Known rows, with every step that occurs
G/X/J/U/Y/V: [-25.7   8.7  30.8  31.5  54.4 -20.8  23.6   7.3  -5.4  -9.4  17.4  -3.3
  18.3 -10.1 -26.3  -0.7  -9.4   8.9  11.8  -8.0  38.7  -8.3   2.3 -13.6
  -7.3  24.0   1.9   5.3  18.2  -0.9]
G/X/T/Z/P: [  1.1   2.4 -30.0 -22.6  -8.4  -7.9 -34.5  14.4  10.1  38.1  16.9   6.5
   5.8  17.6  11.5   9.1   9.3 -19.7 -11.7   8.7 -14.8 -10.4  21.7  26.6
  -2.2  -2.6  17.7  15.4 -20.7   1.0]
U/G/X/T: [  6.0  11.4  17.6  -0.1  15.3   1.3  -7.0   1.8  16.5  27.7  13.5  22.5
  21.3   5.4 -24.5  -5.9  -4.2   4.0 -13.0  16.5 -14.6  -6.0   4.1  -7.1
 -16.8   7.3  30.4  -3.2 -10.4  25.9]
U/Y: [-0.9  2.1  6.0 -5.8 14.2 -5.8  7.5  5.6  4.2 -3.8  5.3 -6.2  1.1  7.6
 -4.8 -1.0  3.9 11.7 14.7  3.3 10.8 -3.8  6.7  1.5  4.7  0.0  8.6  7.9
  6.6  0.5]
X/J/U: [-12.3   5.7  14.4  32.0  17.3 -12.0   7.8 -11.7  -2.7 -15.9   9.6   6.7
  15.6 -20.0  -3.9 -12.6  -5.8   6.0   7.8 -17.7  25.3   3.0  -9.1   9.4
  -6.9   0.4  -5.8  -5.3   0.5  -7.2]
V/Y/U/G: [ -7.4   2.9  27.1   5.9  47.8   2.9  19.7   7.2  -0.3   4.2 -19.9  -0.3
  -2.5 -13.2 -25.1   4.2 -26.9  20.0 -11.5   3.9   9.6   1.7   1.7  -1.2
  -2.5  16.7  18.1  -5.3   6.9   5.5]
G/X/R: [ -5.4  -0.4  14.5   5.3  -3.6  -8.3   2.9  -3.1   1.4   2.6  12.6  12.0
  10.3  -0.4 -15.6  -5.4  -0.5  -3.8  -9.2   8.4   6.6  -6.5   6.7  -6.4
 -12.1  13.4   6.2   1.0   6.0  -1.2]
U/J: [ -2.5  -6.8   6.4   4.2   8.2  -3.4  12.5   6.5   1.0   2.5  14.9  12.3
   5.6  -1.0 -18.9  -5.4  -7.4   3.7  -0.6   0.8   5.2   2.8  -3.1   3.9
   3.7 -10.7   1.0   4.6   4.9   2.1]
Z/T/X/G: [  1.4  -2.2  -2.8   3.3 -13.1  -2.4  -9.1  -6.6 -13.1   6.8  -3.5  33.7
  -9.5  -1.5  -8.5   0.2  18.0  12.0   3.4  16.5  -6.3 -33.0   8.2  11.0
 -10.1  -1.9 -11.3  -4.1  -0.7  17.9]
V/Y/U: [-12.2  -6.0  15.5   0.3  32.8  -0.4   5.9  10.0  -8.9  -1.7 -22.7 -11.4
  -8.4  -2.8  -6.5  11.9 -18.1  11.5  -6.6  -5.1  19.8   1.8   3.2   3.4
  -4.4  15.6   8.7   4.4  12.3  -1.7]
U/J/X/T/Z/P: [  3.3  -8.4 -30.0 -12.1   9.1  -6.6 -28.9  12.9  12.8  34.8  34.5  32.2
  12.0  10.0 -16.4  -3.7  -8.7 -22.0 -10.7   6.5  -3.1  -7.1  19.6  36.6
  17.1 -24.4  11.9  14.0 -13.7   3.9]
R/X/T/Z/P: [  3.7  -4.5 -49.8 -22.7  -8.8  -2.7 -38.9  10.5  11.0  35.0  17.0  21.0
  10.9  14.3  12.4   3.1   9.5 -21.4 -13.9   7.8  -8.2 -12.7  27.1  32.9
  10.6  -0.5   5.6  10.2 -27.1   1.9]
P/Z/T/X/J/V/Y/U: [-15.0  -8.4   7.5   8.1  21.4 -18.7  -1.5  20.6 -27.5  -8.1 -14.0   7.9
  -4.9  -6.1   1.5   3.1 -21.0   4.6  18.2   9.1  23.2 -41.3  22.1  41.6
  -1.5   6.3 -13.6   0.0  10.0   0.6]
J/X: [  1.8   2.8  -1.5   1.2  13.4   3.5  -5.0  -7.6   1.6   1.9   2.2  16.5
  10.4  -6.0 -16.9  -0.7 -12.6 -12.9  -6.7   0.4   7.6   1.9  -4.7  -2.2
   8.1   0.3   2.2  -0.6  -0.3   9.7]
R/X/T/Z: [  2.0  -4.7 -27.1 -14.1  -8.7   2.7 -34.7   8.8   5.4  25.3  16.8  25.5
  14.5  14.4   3.6  -1.5   5.1 -13.5  -9.8   9.1  -5.4 -18.4  19.0  26.6
   2.9  -0.1   7.8   0.7 -15.2  15.6]
U/G: [  5.5   8.7  12.4   6.2  15.3   3.9  13.5  -2.7   8.9   5.6   2.9  11.3
   5.6 -10.2 -17.8  -8.0  -9.6   9.2  -4.3  10.5  -9.7  -1.4  -1.0  -3.9
   2.4   1.5   8.5  -8.9  -5.5   7.1]
J/V: [ -3.8  -1.0   0.5  22.9  14.2  -3.4   2.5  -1.0  -1.8  -3.2  -2.8  -8.7
  -0.1  -1.2   8.5   0.2  -7.8 -11.6   9.0   5.2   8.7  -5.7   1.4  -1.7
  -0.9  -4.2 -13.5  -3.2   3.7  -3.5]
P/Z: [  0.1   3.6  -9.2 -12.3  -2.8  -4.5  -4.2   8.1   0.4  -3.1  11.5  -4.3
  -4.0  -2.3  13.6   0.8 -11.0   0.6   0.3   0.1 -10.4  -6.5   6.6  14.4
  13.1  -8.4   0.0   0.7 -12.8  -9.5]
X/R: [ -2.3  -7.7   8.2  10.5  -7.2  -8.5   1.7  -4.2   1.8  -4.8  13.1   8.6
   0.8  -1.1  -7.9 -11.8   0.8   2.5  -0.1   4.3   4.6  -7.0  11.0   3.1
  -5.1   1.2  -1.9  -4.0   7.8 -10.4]
T/X/G: [ -7.8   1.9   6.4   2.8   0.4  -3.7   0.4  -9.2 -12.0   1.3  -3.3  29.2
  -4.5 -12.3  -3.8  -5.5  18.4  12.2  -9.3   7.3   3.0 -19.6  -1.4   0.6
 -14.4   1.7 -13.4  -1.3   2.6  18.4]
V/Y/U/J/X: [-13.2  -8.2  20.5   4.2  54.9  -0.7  13.1   9.4  -5.9   1.4  -5.1  17.0
   9.4  -8.9 -41.7   5.1 -36.8   2.1 -12.9  -4.2  32.6   7.3  -4.2   4.1
   8.2   4.9  13.0   7.4  18.0  10.1]
J/X/T/Z/P: [  7.0  -1.7 -36.2 -16.0   1.5  -3.4 -41.1   6.0  12.4  31.7  18.7  20.7
   6.6  10.8   2.0   2.3  -2.3 -25.2  -9.6   6.0  -9.9  -9.1  23.2  33.3
  13.6 -13.4  10.8   9.3 -18.8   1.5]
V/Y/U/G/X/T/Z/P: [ -6.4   5.5  -2.1 -16.4  40.3  -3.4 -15.9  21.3  10.0  41.2  -2.1   7.3
   3.8   4.7 -13.7  13.7 -17.4   0.9 -23.6  13.2  -5.4  -9.2  24.2  25.8
  -4.4  14.3  34.4  10.5 -13.6   5.3]
V/Y/U/J: [-15.5 -12.4  21.5   3.0  40.9  -3.3  17.9  17.0  -8.1   0.2  -7.3   0.7
  -1.3  -3.3 -25.6   5.5 -24.5  14.8  -7.1  -3.7  26.1   4.7  -0.2   6.8
  -0.1   4.6  10.1   8.2  17.8   0.6]
Z/T: [  8.5  -4.1  -8.0   0.7 -13.1   1.7  -9.8   2.5  -0.6   4.9   0.4   4.4
  -4.2  10.4  -4.3   6.3  -0.5   0.0  11.8   8.2  -9.0 -13.1   9.7  10.4
   3.6  -3.1   3.0  -2.6  -4.2   0.3]
V/Y: [ -1.2  -2.2  13.1  -8.8  11.3  -1.8   3.2   4.9  -7.5  -3.7 -12.1 -14.7
   0.0   3.5   0.5   8.0   1.7  12.9   4.8   4.8  15.3   0.6   4.8   6.7
  -7.4  14.2  12.4   1.9   8.0   4.8]
G/X/J/V/Y: [-11.1   2.0  33.2  19.9  27.3 -15.2  13.5   3.0 -17.9  -5.6  -6.4 -15.4
  26.2  -9.5  -4.7   0.1  -0.6   3.4  12.8   4.0  35.8  -5.5   0.8   3.8
 -25.6  20.8   8.6   4.5  15.9   9.5]

Rows
[ -6.0  11.1  46.0  25.7  43.3 -11.4  27.2   0.8  -7.9  -0.2  -3.4  -3.9
  30.1 -20.1 -21.3  -6.9  -9.7  12.0   7.7  14.3  25.9  -6.7  -0.1   0.2
 -24.7  22.5  17.0  -5.1  10.1  16.6] : U/G/X/J/V/Y
[ -6.8  -7.5   3.5  -3.2 -14.8 -10.5  -1.0  -1.8  -7.3  -2.4   4.0  32.6
  -2.6   1.2 -12.3 -12.5   9.6  -1.0  -4.0  13.6   9.0 -22.8  13.6   9.4
  -7.1   8.6 -15.1  -3.3  12.0   6.4] : T/X/R
[  0.1  -5.6   0.4  -0.4 -23.0 -10.3  -6.1   4.1 -17.0  -0.2   0.8  33.0
   8.2   0.6 -13.7  -8.8  15.1   4.6  15.1   9.9   6.8 -30.9  11.1  26.7
  -9.5   3.8  -8.9  -1.8   6.2  15.5] : Z/T/X/J
[  0.0  -0.6 -34.8 -16.8  -7.7  -4.3 -14.7  10.1   2.5  16.8   6.9  -4.3
 -10.8   2.1  17.6   7.5   4.8 -14.9  -5.1   2.3  -9.9  -5.3  16.7  29.6
  16.6  -7.2  -4.6   9.8 -16.4 -18.2] : T/Z/P
[ -3.0  17.9  18.9  21.0  35.8  -0.7  -4.7  -7.2  20.7  18.7  13.7  24.3
  21.8  -2.9 -23.3  -4.3 -16.2   1.8 -12.5   8.1  -0.5  -1.3  -3.9  -8.0
 -12.2   7.0  22.7 -10.1 -16.0  20.1] : J/U/G/X/T
[-16.8 -10.5   7.9  34.6  45.1  -5.9  16.6  10.3  -2.1   1.5   1.9   6.5
  -1.5  -8.3 -18.0  -2.7 -33.6  -9.0  -3.4  -4.7  18.6  -0.5  -4.3  -0.2
   5.5 -13.6 -16.7   3.4  14.1  -7.5] : Y/U/J/V
[ -0.2   3.1  -6.5 -13.6  -9.1  -1.2 -30.5  12.2   5.1  28.7  17.4  11.6
  10.7  19.1   2.9   4.9   3.2 -10.4  -7.4  11.3 -11.0 -15.7  13.8  19.4
 -10.7  -1.5  19.0   7.0  -9.2  14.6] : G/X/T/Z
[-15.7  -7.2  15.2  22.1  47.3  -4.3   8.8   8.6 -11.4  -5.2 -25.2 -20.7
  -8.0  -4.0   1.4  11.0 -25.3   0.0   2.5  -0.5  28.2  -3.3   3.3   0.6
  -5.0  11.0  -5.1   0.5  17.4  -5.5] : J/V/Y/U
[-18.6   0.8  37.1  26.4  52.9 -11.9  25.3   7.5 -19.3  -4.1 -23.1  19.7
   9.7 -24.5 -26.1 -11.0 -19.3  13.3  -0.2   9.2  33.3 -21.7   4.1  12.1
 -16.7  19.1  -8.3  -7.2  21.3  17.0] : T/X/J/V/Y/U/G
[ -3.6  18.2 -15.9   4.6  26.8  -4.8 -19.2   2.3  22.9  34.5  21.1  20.1
  11.4  -1.4  -5.2   3.7 -11.0 -12.6 -17.0  11.2 -10.4  -7.1  13.1  22.3
   4.7  -0.6  18.5  -1.1 -32.2   1.5] : J/U/G/X/T/Z/P
[-16.0   1.0  42.3  33.5  59.8  -8.6  25.5   2.4  -0.1   4.4  -9.8   3.2
   7.4 -14.8 -31.8  -1.5 -34.8   5.3 -10.6  17.7  24.2 -10.9  10.1  -8.9
 -15.0  25.4   9.5  -7.8  16.2   0.2] : J/V/Y/U/G/X/R
[-22.0   0.8  26.2  36.2  50.5 -20.7  22.3   5.9  -5.8 -15.6  17.9  -7.3
   8.3 -11.7 -19.0  -7.3  -8.6  14.6  20.8 -11.0  36.7  -9.1   6.6  -4.5
  -1.2  12.1  -6.2  -0.5  20.3 -10.6] : X/J/U/Y/V
[-19.3  -2.7  12.2  23.6  29.6 -21.4  10.6  11.5 -15.9  -9.5   9.6  21.6
  -0.3   1.0 -27.5  -2.1   0.1  11.3  26.8   7.0  32.9 -37.9  18.4  12.5
   1.2  16.7 -16.5  -2.5  20.3   6.5] : Z/T/X/J/U/Y/V
[  3.7  -0.6 -22.7 -26.7 -23.5  -3.9 -16.0  13.7  -9.1   4.1   3.7  23.1
 -12.2  10.3   5.9   6.0  -1.1  -2.9   8.0  18.8 -15.1 -35.9  18.0  32.0
  15.8  -4.2  -9.7  -2.2 -14.2   7.6] : P/Z/T/X
[-21.8  -0.5  34.9  28.3  49.1 -14.2  15.2   8.5 -18.1  -4.8 -16.4 -11.6
  18.3 -15.2 -10.7   3.7 -19.4   1.2   1.3  -5.9  40.2  -4.7  -0.7   1.5
 -23.0  22.1   4.4   7.7  21.1   2.7] : G/X/J/V/Y/U
[-14.9  -6.6  31.8  21.4  62.7  -2.5  16.0  -2.8  -9.5   1.5  -0.5  22.6
   7.6 -23.8 -42.0  -0.3 -27.6  17.6 -18.2  -6.7  31.0   3.3  -8.0  -2.3
  -4.7  -0.6  11.5   6.0  16.9  10.8] : V/Y/U/J/X/G
[ -8.9 -14.3 -14.1 -12.5  42.5  -7.2 -24.2  23.2   4.7  31.8  11.8  20.4
   5.3   7.3 -23.3   8.0 -26.6  -9.9 -17.0  -0.2  16.2  -5.3  22.1  39.9
  13.5  -8.9  21.4  17.6  -0.8   1.9] : V/Y/U/J/X/T/Z/P
[  7.5  -1.2  -1.6   0.9   9.0   0.7 -27.1  -4.2   9.9  15.2  13.1  23.9
  16.0   9.3 -16.2  -5.8  -6.7 -11.0  -5.0   2.6   0.9  -4.0   5.3   2.7
  -3.4  -6.2  15.7  -0.7  -2.3  18.8] : J/X/T
[  5.5  11.1 -16.5 -16.4   7.4  -3.2 -21.1  11.7  18.4  43.4  19.6  17.9
  10.6   7.8  -7.3   2.4  -0.2 -11.1 -16.9  19.2 -25.0 -11.3  22.1  22.3
  -0.5  -0.8  26.5   6.4 -26.2   8.3] : U/G/X/T/Z/P
[-14.0   9.0  47.0  12.8  49.9  -6.2  26.3   6.9  -7.0   3.9 -11.1   8.8
  24.0 -24.6 -37.6  -2.9 -20.8  21.5 -13.1  -1.1  21.9   1.2  -3.3  -0.9
 -21.3  27.3  28.0   0.7  11.4  13.0] : V/Y/U/G/X/J
[-27.3   0.9  20.2  23.2  44.1 -22.7  19.7   8.8 -15.2 -14.1   8.7  16.5
   4.1  -8.7 -22.7  -8.1   0.7  10.7  15.9  -3.1  41.6 -24.3   8.7   1.8
  -2.5  20.4 -19.7  -0.5  24.1   6.3] : T/X/J/U/Y/V
[  1.2  -8.2 -13.3 -14.5 -30.6 -12.4 -13.7   9.1  -8.0  -0.1  16.1  31.7
 -11.6   9.0  -2.6  -5.9  -1.6  -0.7   8.9  23.1 -11.0 -43.1  29.5  34.9
  10.4  -2.9 -11.8  -6.1  -4.4  -3.0] : P/Z/T/X/R
[ -1.5  15.4  32.7  12.6  17.5  -5.9  21.0  -3.4   1.8   6.0  11.5  19.9
  31.0 -21.8 -30.1 -14.4  -3.4   9.7  -6.7   4.3   2.3  -1.9  -5.9  -4.3
 -16.1  12.6  18.6  -3.8  -1.5  15.1] : U/G/X/J
[-16.1  13.3  20.4  27.4  22.3 -12.9   8.9  -9.3  -2.9  -8.3   9.5  10.3
  26.6 -19.7 -11.0  -6.0  -6.0  -0.7  -0.9 -14.2  26.3   2.9 -13.7   0.8
 -12.9  11.7   2.1  -0.8  -1.9   1.8] : G/X/J/U
[-16.5  10.7  34.6  44.1  52.8  -8.4  26.3   0.8  -2.0   5.8  -1.9  13.4
  23.1 -29.0 -29.5 -11.3 -30.8  -2.7  -8.5  -0.7  15.5  -5.1  -6.8  -8.6
 -14.6   9.6   0.3  -3.1   6.7   4.6] : Y/U/G/X/J/V
[-14.0   9.7  33.9  22.2  67.3  -0.1  23.8   7.0  -3.0   7.8 -23.2  -5.0
   7.1 -13.9 -23.9  10.4 -35.3   2.8 -11.8  13.1  19.6  -2.8  -1.6 -12.5
 -10.0  24.3  11.9  -3.8   8.9  10.0] : J/V/Y/U/G/X
[ -3.5 -11.1  14.0  15.7  14.7  -8.3   8.5  -5.4   4.1  -0.5  30.6  37.3
  16.4  -7.7 -43.2 -18.7 -19.3  -7.2  -7.0   5.7  17.6  -2.4   4.1   3.9
   6.3  -9.3   1.1  -1.3  13.3   2.0] : U/J/X/R
[  4.0  -4.7 -13.5  -8.5 -13.6  -0.7 -31.8  10.7   5.1  20.8  17.6   7.5
   0.8  18.1  10.1  -1.5   4.7  -4.7   1.8   7.4 -13.4 -17.0  19.8  28.7
  -3.6 -14.0  10.9   1.6  -6.3   6.1] : X/T/Z
[-10.8  11.1  33.4   0.7  51.9   3.2  20.8   8.2   0.0  11.7 -19.7   3.2
   8.1 -12.2 -31.9  10.6 -27.6  13.7 -19.8   8.6  11.2   2.4  -2.5  -9.7
  -8.9  28.3  26.2  -0.3   4.5  13.7] : V/Y/U/G/X
[-18.7   3.0  12.0  24.8  53.5 -10.2  16.6   8.3   1.4  -9.4   8.6 -11.8
  -7.7   0.1 -13.8   6.5 -14.7   6.3  12.7  -3.0  27.0  -7.3   7.0 -13.7
  10.9  13.3  -8.3  -1.3  14.1  -9.0] : J/U/Y/V
[ -0.4  -4.1   7.2  11.8   6.2  -5.4  -2.9 -11.6   4.4  -3.2  14.2  25.1
  10.1  -7.0 -24.7 -12.4 -12.4 -10.1  -5.7   4.9  11.7  -4.7   6.6   0.0
   3.2   2.8  -0.6  -4.9   8.4  -0.8] : J/X/R
[ -0.3   5.6   9.4  17.9  21.2   1.3  -1.5 -18.8  -0.4   1.0   6.3  20.9
   9.1 -20.0 -16.5  -5.6  -2.5   2.6 -10.5  -2.4   4.3  -1.6  -8.5  -9.0
  -4.0  -5.7   1.2  -2.6  -0.1  10.9] : J/X/G
[-19.4  -7.8  15.7  28.6  48.2  -9.8  10.7   4.0 -17.3  -7.8 -16.8   2.3
  23.4 -19.0 -10.4  -1.8 -19.2  -0.1  -1.6  -7.9  46.9  -7.3   3.7   8.0
 -10.7  24.2  -6.8   1.0  13.7   2.8] : R/X/J/V/Y/U
[-11.1   4.8  21.6  14.3  53.1  -1.6  -8.3  17.5   3.1  30.4  -4.9   1.5
   7.5   3.7 -13.4   8.8 -30.5  -1.8 -10.4  20.5   6.6 -20.0  17.0  16.1
 -13.5  10.2  22.9  -1.6   2.1  15.7] : J/V/Y/U/G/X/T/Z
[-18.2   1.4   3.5  11.3  27.5 -24.8   5.8  19.3 -15.2 -12.1  20.9  16.6
  -4.2  -1.0 -12.5  -1.4  -9.8  11.1  28.4   7.3  22.3 -43.8  25.2  27.4
  14.3   8.2 -16.5  -2.7   7.6  -2.4] : P/Z/T/X/J/U/Y/V
[-16.8  14.6  26.3  22.4  34.1 -16.9  16.2  -3.7   1.5 -12.9  15.0   3.7
  28.6 -11.4 -16.3  -7.5  -2.1  11.3  13.6 -11.2  37.3  -1.1  -8.2   1.5
  -8.3  12.2  11.4   7.7   5.1   1.7] : G/X/J/U/Y
